Each row comes from the steps of one walk. Every step used is in the known rows, and no mark comes twice. Write the walk behind each row, first mark first.
Known rows:
pipona -> lome -> bulap: [  1 -10  -2  -1  -3  -4 -15  -6   8 -10   9  -6  14   6  13   8   1  -1
  -7  17  -7  13  -5  -4   1  28   9 -10 -10  18  -7   5  22   2   3  17
   4 -18   6  14   0  22 -19  -6  -7 -14   3  -4 -19   1 -18]
pediv -> devev -> poma: [ -1 -19   5 -28 -29 -23   6  19 -12  -4 -11  -6  -1 -18 -17   5 -29  26
  22 -10  -2  24   1   4 -25 -20   1   5  -9 -20  -9  20  10 -16 -16 -10
   7 -18  15  -1  -4 -13  11 -10  -3 -10 -22  -5  -2  -8  -7]
mikad -> bulap: [  6  -2 -13   4   0  -3   1   2  15   4  -8   5  -3  -4  -7   2   4  -4
  -2 -10   5  -2   0  -6  -2  -2   3   4  -6   7  -2   5  -7  -3 -16   8
   2  12   2   2  -5  -2  10   9   6  -6   6   8   0  -2   3]
poma -> devev -> pediv: [ -7  -8   8 -15 -24 -14   1  12 -13   9  -3 -12  -3  -6 -12   7 -22  19
  28  -1   7  -1   0   8 -28  -3 -10  -9 -14 -18   1  -9  15  -1 -25 -10
   3  -3  13  -3  -3  -6   1  -5   5  -7 -10   1   5  -6  -3]
devev -> poma -> pediv -> lome -> pipona: [ -8 -11  17 -38  -2 -14   9   4 -15  15   2 -15   2  -8  -6  13 -19  15
  18  -3   0   0  -2   8 -24 -16 -16   9  -2 -41 -10  10  -5  15  -1 -11
  -1 -10  15  -1  -5  -1  -4 -14  -4 -10 -13 -10  -7 -10 -10]
devev -> pediv -> poma: [  6 -30  10 -26 -31  -5   9  14 -17   8 -10   0  14  -1 -28  12 -19  22
  26 -12  10   6  -1  12 -19 -14 -13   8  -9 -30 -14   8  16  -5 -20 -15
  16  -4  17 -10  -4  -3   6  -1   2 -13  -1  -5   2  -6  -9]
bulap -> viruk -> mikad: [  0   6 -18   6  -9   6   3   4  20  -3 -14   4   8   9  -1   0  12  -8
  12   4   9   0  -2  -8  13  -4   5   1   5  15   6   2  -9  -3  -3   5
   2   3   9 -11  -9  -7  10  14  -6   4  -2  16   8  -4  -2]
bulap -> lome: [ 4  1  8  3  0  0  6  0  8  2  3  3  3  0  3 -6  6 -3 -2 13  7  2 -1  5
 -4 -1  4 -6 -9  7 16  3  3  2 -2 -2  5 11 11  3 -6  6  9  1 10 -7  1 -6
  0 -7 -9]
devev -> poma -> pediv: [ -1 -13   1 -19 -18 -11   6  20 -11  14  -7 -14   6  -8 -15   9 -19  11
  25   3   7   9   4   9 -31 -10  -2  -2 -20 -27  -9  17   2   0 -19 -11
   6  -2  19 -15 -12  -3   6 -11  -8  -6 -22   4  -4  -5 -12]
devev -> pediv: [  8 -16   2 -20 -15  -4   2  12  -5   7  -5   4  11   0 -12  14  -9   5
  17   0   4  -2   1   7 -16  -6  -9  -8  -9 -16  -7  -4  13  -2 -19 -10
   8   1  12  -3  -4   5   6  -4   1 -12  -5  -6  10  -3  -8]
pipona -> lome -> mikad: [ -2  -6 -15  -9  -2   4 -15  -7  15 -12   0   1  13   4  10  15   6  -5
 -10  16 -12  -3   5  -1  12  25   7 -11 -13  20 -10   0  20   6  10  12
   2 -25   2  19   5  22 -22  -7  -6 -10   0  -3  -8   0 -21]
pipona -> lome -> mikad -> viruk: [ 13   6 -18   3   2   8 -15  -4  25 -14   3  10   7  -2  19   6   1 -10
 -21   5 -13  -5   5 -12  13  23   2  -7  -5  25  -5   2   4   4   4  15
  -5 -17  -3  10  10  16 -12   0  -5  -3  -5   0   0   6 -20]
viruk -> bulap -> mikad -> lome -> pipona: [  0   6   2  16  16  14 -17 -16   4  -4  -2  19   8  -2   6 -16  24 -16
 -21   6 -12 -19   1   3  37   4  17   3   7  19  16  -3 -24  -1  28  12
 -10  15 -17  -6   5  -9   1   3  -1   9  17  11   9  -4  22]
lome -> mikad -> bulap -> viruk: [  9  22 -25  17  10  18   6  -1  15  -9   3  18  -8   4   4  -2   9  -6
 -11 -12   5 -21   4 -15   6   3  14   4  -3  19  -6   8 -17  -9  -4  15
  -1  10 -11  -1   2   4  -2   0   4   7   3   9   4   6   3]
pediv -> lome -> bulap -> mikad: [ -3  -7   0   3  14  -2   3  -5 -18  -9   6  -7  -5  10   2   5  10   0
  -2  -1   2  21  -5  -5  10   3   5  -4  13   1  -5  -1  -2   4  15   2
  -4  -3 -10  -1   0   3  -1  -1  -4   0   3  -4  -5   6  12]
mikad -> lome: [  2   1   1  -3  -3   4   3   4   7   2  -7  13   0  -5  -5  -2  -1  -4
 -14   5   0  -2  -5   6   4  -4   8  -8  -5  13   3  -2  -1  -6  -9  -4
   7  14   2   9  -4   4   7  -1   7  -3   8  -7   3  -2  -6]
devev -> poma -> pediv -> lome -> bulap -> mikad: [ -3  -9  10  -4   9  -4   6   8 -38  -1   8 -24  -9   4  -8   3  -5   8
  16   2   7  23   0   5 -20  -7  -1   1   3 -32 -13  10  -7   3   6 -12
  -5  -9  -4 -20  -6  -1   3 -15 -17   7 -17  -1  -8   9  11]
devev -> pediv -> lome: [ -1 -20  12 -30  -6 -11  11  10 -15   8  -7  -9   1   2 -13  17  -8   6
  17  -5   5   9  -4   7 -19 -19 -23   0  12 -29  -8 -13  16   8 -11 -19
   9  -6  11   0  -5   3  11  -2   2  -7  -5 -17  10  -4  -3]
devev -> poma -> pediv -> lome -> mikad: [ -9 -10   4 -24  -3  -6  11   7 -27   6  -5 -21  -4  -2 -12  15 -16  13
  19  -3  -2   9   8  15 -23  -9 -13   1  -4 -32 -21   9  11   7   0 -18
   4 -19   4  -5  -5   5  -9 -16 -11  -2 -17 -11  -8   2 -10]
pediv -> lome -> bulap: [ -5 -10   7 -14   4 -11   6  -3 -11   2   3  -9   0   6   3  15  -4   8
  -1  -3  -2  21  -7  -3  -5   0  -7  -3  10  -2 -14   1  17   5   4   2
   6  -8  -2   7  -1  10 -10   1  -2  -9   3 -15 -13   1  -9]
viruk -> bulap -> mikad -> lome: [  2   0  -3  23   6  13  -8  -5   0  -8 -12   8   1   1  -4 -17  28 -19
 -13   3  -2   0   0   7  29  -1  16  -3  11  21  15  -3 -17  -9  17   3
  -5  18 -10 -14  -5 -12  15  12  -6  19   8  17  11   0  23]
poma -> devev -> pediv -> lome: [-15 -13  17 -26 -15 -21  10  10 -25   7  -3 -24 -13  -4 -15  11 -19  18
  27  -7   5   7  -2   8 -27 -14 -25  -2  10 -29  -2 -16  14   7 -21 -21
   4  -7  13   1  -1  -9   4   2   7  -5  -9  -8   6  -8   3]
poma -> pediv: [  1  -5  -3 -14 -14  -4   5   8  -5  13  -6  -5   1   3 -13   9  -8  -2
  19   7  10   2  -1   9 -20   2   0 -11  -8 -11  -4   9   0  -1 -12 -12
   3   3  16  -1  -3   4  -2   1  -8  -7 -10   0  -7  -7  -8]
devev -> pediv -> lome -> mikad -> bulap: [  2  -7  -3  -7  14   1   8  -2 -10   1  -1   1  -9   3  -8   9   3   5
  -2 -16  -4  -5   6   3 -10 -11 -16   8  11 -24 -20 -13  15   5  -6 -10
   4  -3 -11   8   4   7   4   0   2   2   3  -9   7  10  12]
mikad -> viruk -> bulap -> lome: [ 12   7   3  22   7   4  -2   0  19   4  -6   7   2  -5  12 -17  15 -16
 -12   0   3   4  -1  -6   8  -3  -3   7   8  11  27   4 -11  -2   7   9
  -7  14   2 -20  -4 -10  16  17   1  11   1   7  10  -7   3]
lome -> mikad -> viruk: [ 12  10 -16   2   0   6  -1   1  15   0  -2  20   2  -3   8   9  -4  -4
  -9 -11  -6  -8   5  -6   9   9  -1  -5  -8  17  -6   9  -3  -3  -2  12
  -4  -3  -7   1   7   3  -6   1  -2  -4   0  -1   5   3 -17]
pediv -> poma -> devev: [-18 -13   6 -13 -37 -20   8   6 -11   5  -9 -16  -5  -7 -23   4 -24  32
  24 -12  10  11  -3  10 -12   0  -7   4 -13 -10  -1  18   5  -5 -18  -3
  10  -5  17  -5  -2 -14  -5   6   5  -9  -2   6 -10 -12 -11]
mikad -> bulap -> lome: [  9   6   2  20  12   5   6  -2  17   0   6   5  -6  -4   5 -15  13 -10
 -13   2   5  -5   1  -2  -4  -4   9   6  -6   6  16   1  -7  -7  -6   1
   2  19   1   2  -6   0  19   9  12   2   8   4  -1   0   5]
poma -> devev -> pediv -> lome -> bulap -> mikad: [-10  -6  19   2   1  -8   2   0 -41  -3  14 -24 -16   8  -6  -3  -8  15
  18  -5   4  11  -4   3 -17  -2  -7  -3  10 -21  -4 -17   6   3   0 -13
  -4  -9  -8  -6   0  -7  -2  -7   1   4  -4  -4   2   7  22]

Write each row's walk:
[  2  15  -8   2  14   8  19  11 -13  -5   4 -10 -21  -1  -6  -3  -4   4
   8 -17  12  -7   4  -4 -24 -20  -5  15   6 -29 -18   9 -16  -2  -5  -9
  -4  -2  -3 -16  -4  -2   8  -8  -4  18 -17   1   3   9  10]  devev -> poma -> pediv -> lome -> mikad -> bulap -> viruk
[ -5 -15  15 -18  -3 -12  12  11 -32  11   3 -22  -4   1 -12  13 -19  17
  18  -1   6  25  -1   9 -34  -8 -10   2  -2 -39 -20  10  14   5  -6 -13
   4 -14   8  -9  -8   2  -6 -14 -14  -3 -13 -11 -15   4  -6]  devev -> poma -> pediv -> lome -> bulap
[-15  -7  12 -21  -8 -12   6  -1 -28   4   2 -21 -12   1  -9  13 -19  21
  20 -10  -4  -3   5  12 -20  -2 -20  -6   3 -24 -10 -16  24   9  -9 -16
   4 -17   1   8   4   1 -14  -8   2   0  -5 -13   2   0  -2]  poma -> devev -> pediv -> lome -> mikad
[ -2   2  -5  30  12   6   0 -10  22   1  -4  -2   0   4  -1 -19  23 -17
  -9   8   3   1   5  -1  11  -2  10  12   0   9  15  -4  -6   0   5  -3
   0  12  -3  -1  -5  -8  22  16   6   6  10  18  -3   4  15]  viruk -> mikad -> bulap -> lome
[  9  19 -28  21  15  17  -8  -6  29 -22  10   8  -5   5  17  -4  15 -14
 -21   4  -2 -17   2 -22  12  14  14   1  -3  27  -3  -1  -8  -3   3  18
  -5  -7  -5  10   3  17  -9   1   1   8   2  12   0  10  -2]  pipona -> lome -> mikad -> bulap -> viruk
[  9  14  11  17  12   4 -10 -11  23   9   6  17   9  -7  24 -18  10 -16
 -21   2  -2 -15  -1  -7  14   1   1  11   7  11  30   4 -18   6  16  19
 -12  14  -6 -10   6  -8   3  11   5   4   8   5   2 -10   1]  mikad -> viruk -> bulap -> lome -> pipona
[  4  -6 -10  15   8   5 -19  -9   2 -21  13  -4   9   9  15   0  14 -10
  -9  19  -6  12  -2  -8  16  29  20 -11  -6  25  -2   1   3   0  16  15
  -5 -14  -6   6   1  17 -11  -5 -10  -2   1   7 -10  10   1]  pipona -> lome -> bulap -> mikad
[ -6  19  -1   6   8   2  12   6 -15  -7   9  -8 -30   1  -4  -8  -6  12
   8 -20   8 -16   3  -6 -20 -14 -14   7  13 -18  -4 -17  -4  -1 -14 -10
  -5   2  -8  -3   5  -8   3  -1  12  16  -7   0  10   7  18]  poma -> devev -> pediv -> lome -> mikad -> bulap -> viruk
[  1   6  15  -6   7   0  -2 -10  11   7  15  11  12  -4  15  -5  -1  -5
 -11  15   2 -16   0   2   5   5   6   1 -12   7  22   3  -3   7  10   8
  -1   7   3  14   3  10  -8  -8  15 -14  10 -11  -4 -10 -12]  bulap -> lome -> pipona
[  2  -7   4 -19 -28 -17   7  15 -15   8  -7  -8  -3  -4 -24   4 -19   9
  29  -1   0  16  -5  11 -29  -7  -1  -6   1 -21  -5  12   4 -16 -10 -23
   6  -5  18   7   8  -7  -4   2  -9  -9 -21  -6  -6  -9   2]  poma -> pediv -> devev
[  1   5   0   5   4  10   1  -6   3  -2   7   4   4   5   7  -2   3  -4
  -9  13  -1  -7   7   8   4   8  11  -8 -17  15   7   3  11  -2  12   0
   2   1  -5  12   1  14 -10 -12   7  -4   4 -13  -4   0 -13]  bulap -> lome -> mikad
[  8   6 -16  12  -1   5 -11  -5  14   2 -10  14   7   0   9   3   7  -5
  -9 -12  -8  -3   8  -4  20  10   0   0   3  16  -3  12  -2  -1   9  17
  -4  -2 -11 -15   3  -4  -6  10 -12   7   1  11   5  -1  -5]  lome -> mikad -> viruk -> bulap
[ -2   6 -15  19  -2   8 -15  -4  25 -16   5  -4  15  17  19  -3  13 -12
  -4  19   0   9  -3 -17  17  22  13   1   3  28  -1  -3  12  -2  11  17
  -2 -16   3   3  -1  10 -11   5 -11   2   4  15  -9   8  -4]  pipona -> lome -> bulap -> viruk -> mikad
[ 12   7 -15  13   4   6   1   4  10  -5  -1  12  -3  -5   5  -2   9 -13
  -1  -7   5   1  -2 -16  12   1   5  -3   2  14  10   7 -29  -3  -2   7
 -11  11  -2 -15   2 -11  18  12  -2   5  -4  12  16   2   6]  bulap -> mikad -> viruk
[ 14   8  -9  24  13  10 -20  -5  12 -18  18   6   1   2  25  -5  12 -17
 -21  10  -6  10  -6 -20  16  26  14  -7   1  25   3   0 -11  -1  12  21
 -12  -7  -9  -6   7   9  -4   4  -7   5  -1   9  -3  14   3]  pipona -> lome -> bulap -> mikad -> viruk
[  1  16  -9  17  -2  16   4   2  20  -8 -12  10  -1   5  -3 -15  14 -16
  -7   7   6  -7  -6  -5  22  -8  10   5   7  20  10  -8 -13  -8   3  -4
   4  15   0  -4  -5  -8  16  12   2  13   7  12  10   1   8]  bulap -> viruk -> mikad -> lome
[  2   7  11  -9   4   4  -4  -5   9   6   5  22   7  -9   4  -1  -6  -3
 -23   4  -6 -21  -5   4  12   3   8  -1  -8  11   4   1  -7   2   2   7
   3  13  -4  18   4   4 -10  -8  11  -9  13 -12   0  -7  -7]  mikad -> lome -> pipona
[ -5  -4  -4   8  -3   4  -4  -4  16   3 -18   7   9   3 -12  -5  11 -13
  -6  12  -4   3  -3  10  23  -2   7   0   0  17   0  -8   4  -2   3  -7
   6   9  -1   3  -6  -6  10  10   0   4  11  10   0   0   4]  viruk -> mikad -> lome
[ -1  10   2  24  17   8  -7 -21  29  10   6   9  10   1  10 -21  19 -15
 -15   8  -2 -14   7  -4  19   4  12  17  -3  11  17  -5 -10   7  15   8
  -6  12  -7   9   2  -7   9  10   9   1  20  12  -6  -1  14]  viruk -> mikad -> bulap -> lome -> pipona
[-13   2   3  -3   5  -8   6  -3 -21   3   3 -16 -23  -2 -13   2 -11  19
   8 -17  -4  -7   6   4 -18  -7 -17   6   6 -22 -11 -18  12   5 -12 -13
   0  -5 -10   5   8  -3  -2  -5   4   7  -1  -3   2   5  17]  poma -> devev -> pediv -> lome -> mikad -> bulap
[ 11  22   4  19   5  14   3   5   0  -6  10  21  -6   4   7 -11  -1  -5
 -21   6   6  -8 -12  -9   3   1  17  -1  -2  23   4   2  -7 -16  -2   7
   6  20 -10   2   0   7  -3 -10   9   8   6  -9   3   7  -3]  mikad -> lome -> bulap -> viruk
[ 13  18  -1  16  10  14   5  -4  16  -3  10  17  -2  -4  16 -10   3  -7
 -19   2  -2 -11   5  -5   7   6   4  -2  -8  16  13   4  -4  -1   6   8
  -3   4 -10   2   8   6  -2  -3   8   3   1  -9   3   6 -11]  bulap -> lome -> mikad -> viruk
[ -9  -7   6 -30   4 -11   4  -8   2   8   1   0   5  -3   6  16  -8   6
  -1  -2  -5  -3  -4  -3   4  -6 -13   4  10  -6  -1   0  -2  14   6   5
   1  -5   6  16   4   4 -12  -1   7 -17   5 -16  -4 -13 -11]  pediv -> lome -> pipona
[ -4   0   1  20   0   6  -8  -8   5   4  -6   7   6   9  -4  -8   6  -7
 -15  11  -8   9   0   7  21  10  13   0  -1  19  -7  -5  15  -6  10   0
  10   7 -11   5   1   0  -4  -2  -4   6  19   2 -12  10   5]  viruk -> mikad -> lome -> bulap
[-16  -6  25 -31  -6 -19   1   0 -18  13   6 -15  -3  -3  -3   9 -23  23
  19  -6  -2 -11  -4   6 -20  -9 -25   3   5 -30   2 -15   8  14  -8  -8
   0  -9   7  10   6  -5  -8  -8  10 -11   0 -16  -2 -12   0]  poma -> devev -> pediv -> lome -> pipona
[  2   6  14  13   7  -5   2   5 -29  -3  16 -14 -22  -2   4  -9 -10   8
   9 -15   3  12  -5  -9 -16  -5 -12   1  18 -18   3 -17  -7   1  -3  -9
 -11  -1 -13 -15   7 -15   8   2   1  13  -7  -3  10   9  23]  poma -> devev -> pediv -> lome -> bulap -> mikad -> viruk
[ -7   4   2   2   2   5 -11 -13  19   9  -7  15  18  -1   1  -5   5 -11
 -17  10 -10 -15   1   7  27   6   7   6  -3  17   3  -8   0   6  12   3
   2   6  -3  14   5  -4  -5   2   4  -4  21   4  -3  -4   1]  viruk -> mikad -> lome -> pipona
[  1   1 -10   3   8  -1   0  -9   6  -1 -13   1  -3   1   7   6  10  -4
 -11 -17 -10   6   5  -4  17  -2 -16   7  26   4  -5   3   1   6  15   9
  -6 -11 -11 -10   4  -4  -2  14  -9  11   1   1   5  -2   0]  pediv -> lome -> mikad -> viruk -> bulap
[ -3 -10 -14  14   1   5 -11  -6  -1  -5 -13  -2   9   7   0  -2  23  -9
   7   0  -1   7   3   2  22   3  11  -5   7  15   9   6 -15  -2  14   8
  -5   5  -1 -21  -9 -11  12  13 -13   7  -1  23   8  -3  13]  viruk -> bulap -> mikad
[  1  12   3   4  13  12 -10 -12   5  -4   9  24   3  -6   6  -8  10 -13
 -20   7  -5 -24  -3   1  27   5  16  -2  -3  19  12  -4 -26  -3  14   5
  -6  19 -12   8   5  -1  -4  -6   8   0  12  -3   7  -1   8]  bulap -> mikad -> lome -> pipona
